Known rows, with every way that one mark hangs from another
{dinu {bopa salod} lukola {ralik {lados zabe}} vepebe}: [ 1.056 -5.133 -1.991 -3.573 -5.762 -2.083 -1.214 -4.552 -2.329  6.025
 -2.968 -3.329 -1.757  2.553 -0.526  2.809  0.804 -0.177  1.943  4.090]
{zabe {dinu bopa lukola {ralik lados} vepebe}}: [ 1.112 -3.551 -1.134 -1.709 -1.645 -2.719 -2.564 -2.706 -0.675  5.628
 -2.478 -0.288  1.014  0.382 -0.797  0.659  0.664  1.697 -0.253  1.398]
{lukola {dinu {ralik {lados bopa zabe}}} salod}: [ 1.703  1.233  0.599 -3.315  2.682 -2.162  3.813  3.371  0.603  0.400
 -1.767  1.812 -0.885 -1.051  3.237  1.539 -0.090 -0.921 -2.069 -1.762]
{salod {ralik lados} vepebe {zabe dinu}}: [ 4.891 -1.084 -1.019 -1.738 -1.867 -2.971  2.877 -1.043 -0.089  4.824
 -1.254 -5.823 -1.227 -0.618 -1.498 -1.627 -3.734  1.300  1.920 -0.877]
{lukola {dinu bopa {ralik lados} vepebe} salod}: [ 2.350  1.933 -0.730 -4.296  2.031 -1.704  0.765  0.977 -0.556  4.701
 -3.419  1.047  2.918  0.107  1.647  2.499  0.739  0.481  0.711 -1.874]
{salod {zabe {dinu {ralik lados}}}}: [ 2.213 -1.864 -0.127 -2.123 -1.245 -2.569  0.404  1.313  1.127  0.569
 -2.764 -2.544 -2.489 -0.003 -2.077 -1.780 -1.665  1.762 -1.744 -0.128]
{ralik {lados bopa}}: [-3.072 -5.465 -0.634  0.797 -3.845 -2.462 -2.313 -1.040  2.196  0.396
 -2.563 -0.304  1.154 -2.960 -3.982  1.205  3.040  0.339 -1.880 -0.722]
{salod {ralik {lados lukola}} zabe}: [ 2.981 -1.141 -0.958 -1.187 -3.085 -1.990 -0.473 -0.575  1.855  0.709
 -1.586 -4.285 -4.400  0.844 -3.897 -2.573 -2.245 -1.798 -0.313  0.179]
{bopa salod}: [-1.041 -3.332 -1.267 -3.025 -0.764  0.100  1.147  2.177  0.229 -1.029
  1.966  2.379 -1.261 -3.413 -2.052  0.319 -0.320  1.242 -3.450 -1.827]
{salod ralik vepebe}: [ 2.803 -0.385 -0.815  0.258 -2.281 -1.198  1.043 -1.633 -0.284  5.399
  0.820 -1.553  0.598 -1.789 -6.112 -3.126 -1.513  1.195  1.803 -1.470]
{dinu {bopa salod} ralik {vepebe {lados lukola}}}: [ 2.044 -3.220  0.388 -1.880 -4.084 -1.548 -1.320 -4.847  1.666  6.062
 -2.845 -1.695  0.413  1.731 -2.171  1.738  0.990  0.926  1.967  2.390]
{lukola {dinu bopa {ralik lados}} {salod zabe}}: [ 3.526  2.753 -0.561 -4.466  1.624 -3.202  1.798  2.913  0.350  1.541
 -3.141 -0.445 -0.083  1.505  2.057  0.533  0.633  0.598 -1.252 -0.961]
{vepebe {dinu bopa {lukola salod}} {lados zabe}}: [ 1.365 -1.650 -0.669 -1.363 -2.347 -4.661 -3.552 -3.298  3.578 -1.512
 -0.467 -0.503 -5.486  2.197  2.631  0.733  3.887  2.523 -1.307  2.179]
{salod {ralik lados}}: [-0.130 -1.399  0.033 -0.683 -2.796 -2.510 -1.603 -1.871  1.806  1.527
 -0.167 -1.221 -0.207  0.179 -4.865 -0.755  0.865 -1.025 -0.820 -1.823]
{vepebe {dinu bopa lukola}}: [-0.774 -1.469 -2.594  0.662 -1.349 -2.931 -6.148 -0.849 -0.029  0.431
  0.441  2.807 -0.064  0.538 -2.956 -1.333  4.030  3.249 -2.314  1.080]
{bopa {salod {zabe {dinu lukola vepebe}}}}: [ 1.927 -3.854 -2.560 -4.375  0.387 -0.387  1.938  2.602 -1.566 -0.230
  1.053 -0.257 -3.844 -3.290  0.373  0.290 -3.342  2.000 -2.710 -0.403]
{ralik {lados {lukola salod} zabe}}: [-1.013 -3.230 -0.526 -2.513 -3.306  0.737  0.956  0.043  3.608 -1.035
 -2.527 -0.508 -4.358 -1.693  0.902  0.253 -0.390 -3.267 -1.272 -0.662]
{vepebe dinu {lados bopa {lukola salod}}}: [ 0.614 -1.987  0.334  1.736  0.384 -3.321 -2.488 -1.727  4.886 -1.878
  0.451  2.372 -3.012 -2.057  1.716 -0.157  2.362  0.901 -2.643  0.838]
{vepebe dinu {lados {bopa {salod ralik}} zabe}}: [-0.022 -4.952  1.338  1.052 -1.063 -5.078  0.031 -1.826  3.423 -2.826
  0.203 -0.719 -4.448 -0.459  2.125  2.996  2.008  2.640 -2.141  1.319]
{lados bopa {lukola salod} {zabe {dinu vepebe}}}: [ 0.614 -8.148 -0.551  0.366  2.209 -0.299  4.524  3.355  0.116 -0.455
 -3.281  1.023 -5.753 -6.502  3.181  0.562 -4.699 -0.832 -2.094  1.604]
{dinu {lukola salod} vepebe}: [ 2.129 -1.632 -4.196 -3.818 -0.629  0.620 -2.395 -1.022 -2.401  3.666
 -0.381  0.300 -3.120 -3.563 -2.484 -1.708 -2.050  0.291  0.583 -0.005]

Rows
[ 1.015 -0.612 -2.070 -0.811  0.513  0.251 -2.718  1.311 -0.134  4.220
 -3.135  2.384  2.897 -1.898 -3.420  1.421  1.422  3.229  0.429 -1.408] => {lukola {dinu bopa vepebe}}
[ 3.120  2.488 -0.126 -2.946  2.323 -1.585  4.409  2.307 -0.177  3.786
 -0.973  1.523  1.551 -2.157  2.640  0.634 -0.489 -0.107 -0.146 -2.121] => {lukola {dinu {ralik {lados bopa}}} {salod vepebe}}
[ 0.998 -4.725 -2.552 -3.009 -2.832 -1.816 -1.731 -1.789 -1.748  4.713
 -3.130 -3.399  1.446 -0.476 -3.832  2.472 -0.384  2.538  1.772  0.100] => {dinu {bopa {salod {ralik lados} zabe}} vepebe}
[ 1.580 -2.397  0.843 -0.631 -5.148 -3.120 -3.937 -6.063  1.941  7.073
 -5.060 -3.085  2.221  2.838 -5.737  0.816  2.873  2.639  3.181  1.891] => {dinu bopa ralik {vepebe lados}}
[ 0.977  1.273 -0.947 -1.282  0.622 -2.997 -2.317 -0.228 -0.505  0.239
  1.594  2.550 -1.925  1.182 -0.315 -2.165  1.365  0.776 -2.404  0.629] => {vepebe {dinu {lukola salod} ralik}}
[-0.706 -2.143  1.767 -1.263 -4.761 -1.977  0.398 -1.737  2.385  1.543
 -3.153 -1.893 -1.385  2.076 -3.133 -0.156  1.278 -1.105 -0.385  0.421] => {dinu {ralik {lados zabe}}}
[ 1.593 -2.148 -1.260 -2.522 -0.870 -0.492  3.470  0.573 -1.115  2.473
  3.110  0.187 -0.524 -2.950 -2.089 -0.314 -2.171  0.961 -0.801 -1.740] => {bopa {salod ralik vepebe}}
[ 0.464 -3.520  0.275  1.043 -1.718 -2.016  0.835 -0.172  1.857  0.661
 -1.208 -0.813 -2.878 -1.066 -1.877  0.277 -0.576 -2.218 -1.156  0.175] => {salod {ralik {lados bopa {lukola dinu} zabe}}}
[ 4.215 -1.201 -0.791 -1.748 -2.205 -1.622  2.775  0.095  0.073  4.616
 -2.536 -4.112 -0.943 -1.184 -1.831 -2.374 -2.999  2.689  1.359  0.029] => {salod vepebe {zabe {dinu {ralik lados}}}}
[-1.517 -7.180 -0.893 -1.273 -2.116 -2.539  0.859 -0.354  0.643  0.319
 -3.455 -1.699 -2.518 -3.381  1.309  2.882 -0.053 -0.016 -1.260  0.400] => {ralik {lados bopa {zabe {dinu {lukola salod} vepebe}}}}
[ 1.144 -4.117 -0.779 -1.107 -0.472 -2.299 -0.917 -1.769 -0.941  4.493
 -1.559  0.022 -0.412 -1.698 -0.239  0.479 -1.061  0.858 -0.884  1.094] => {zabe {dinu lukola {ralik {lados bopa}} vepebe}}
[ 1.318 -1.606 -0.455  0.362 -3.292 -3.310  0.180 -3.221  0.326  4.684
 -1.011 -3.171  1.274  1.219 -1.783  0.595  0.874  1.377  2.669 -0.364] => {salod {ralik {lados zabe}} {vepebe {dinu bopa}}}
[ 2.219 -0.051 -1.000  1.235 -1.343 -2.978 -0.994 -2.145 -0.652  5.296
  0.722 -0.807  2.600  0.098 -4.501 -1.851  0.595  2.904  1.785 -0.804] => {salod ralik {vepebe {dinu bopa}}}
[ 1.233  1.022  0.177 -0.199 -0.040 -1.753 -1.262  1.630  0.997  2.915
 -2.104  2.820  2.144  1.030 -3.134 -0.151  2.796  2.104 -1.477 -0.320] => {lukola {dinu bopa ralik}}
[ 2.613 -0.898 -0.775  0.256 -4.208  0.853 -0.300 -2.982  4.013  4.108
 -0.193 -0.443 -1.634 -2.861 -3.546 -2.886  0.069  1.092  1.486 -0.216] => {salod {vepebe {lados lukola}}}
[-2.225 -8.127 -0.643 -1.176 -2.558 -2.583  1.825  0.490  0.888 -1.284
 -1.653 -0.831 -3.129 -3.247  2.005  3.451  0.419  0.014 -3.013  0.705] => {ralik {lados {bopa salod} {zabe {dinu lukola}}}}
[ 3.942 -3.330 -1.125 -1.317 -1.206 -3.010 -0.457 -0.445 -0.029  2.202
 -2.713 -3.383 -4.439 -0.962 -1.914 -1.710 -2.503  2.537 -0.587  2.154] => {salod {zabe {dinu lukola ralik {vepebe {lados bopa}}}}}
[ 1.984 -1.822 -0.473 -2.763  0.730 -2.925  4.254  0.482 -0.350  2.431
 -0.398 -1.561 -0.851 -3.136  1.125 -0.179 -2.218 -0.149 -0.070 -2.178] => {lukola {salod {ralik {lados bopa {zabe dinu}}} vepebe}}
[ 2.233  0.431 -0.784  0.078  0.280  2.813 -0.442  1.303  1.747  3.163
 -1.250  3.495 -1.669 -2.082 -2.146 -1.921 -1.848 -1.661 -0.530  0.103] => {lados {lukola {dinu ralik vepebe}}}
[ 3.362 -2.244 -2.221 -2.245 -4.592 -3.104 -0.272 -1.693 -2.236  4.539
  0.056 -1.872 -2.494  2.279 -2.648 -2.271  0.852  1.613 -0.418  4.324] => {dinu {bopa {salod vepebe zabe}} lukola ralik}
[ 2.199 -1.057 -1.064 -3.351  0.372 -3.868  1.658  1.434  0.023 -0.457
 -1.210 -2.819 -2.775 -1.548 -1.195 -1.304 -1.769 -0.535 -1.520 -1.601] => {lukola {salod {ralik {lados bopa}} zabe}}
[ 2.311 -2.248 -2.700 -2.107 -1.734 -2.136  0.886 -0.644 -1.325  1.912
  1.038 -0.917 -4.800 -2.542 -0.688 -2.256 -1.179 -0.836 -0.756  0.982] => {dinu {lukola {salod {ralik {lados bopa zabe}} vepebe}}}
[-1.027 -1.567 -1.100 -2.194 -2.607  0.614 -1.142 -0.431  3.578  0.033
 -1.148  1.079 -1.483 -2.223 -0.765 -0.747  0.744 -2.971 -1.791 -1.640] => {ralik {lados {lukola salod}}}
[ 3.751 -1.031 -0.694  2.133 -2.030 -4.334 -0.932 -4.419  0.903  4.377
  2.186 -1.784 -1.505 -0.751 -2.268 -1.682  0.587  2.119  1.432  1.246] => {salod ralik {vepebe {dinu lukola} {lados bopa}}}
[ 2.176 -2.723 -2.348 -3.560 -1.729  0.232  3.401  2.090 -0.975  1.235
  0.926 -1.393 -2.279 -3.455 -1.698 -0.746 -2.779  2.330 -0.826 -0.855] => {bopa {salod vepebe zabe}}
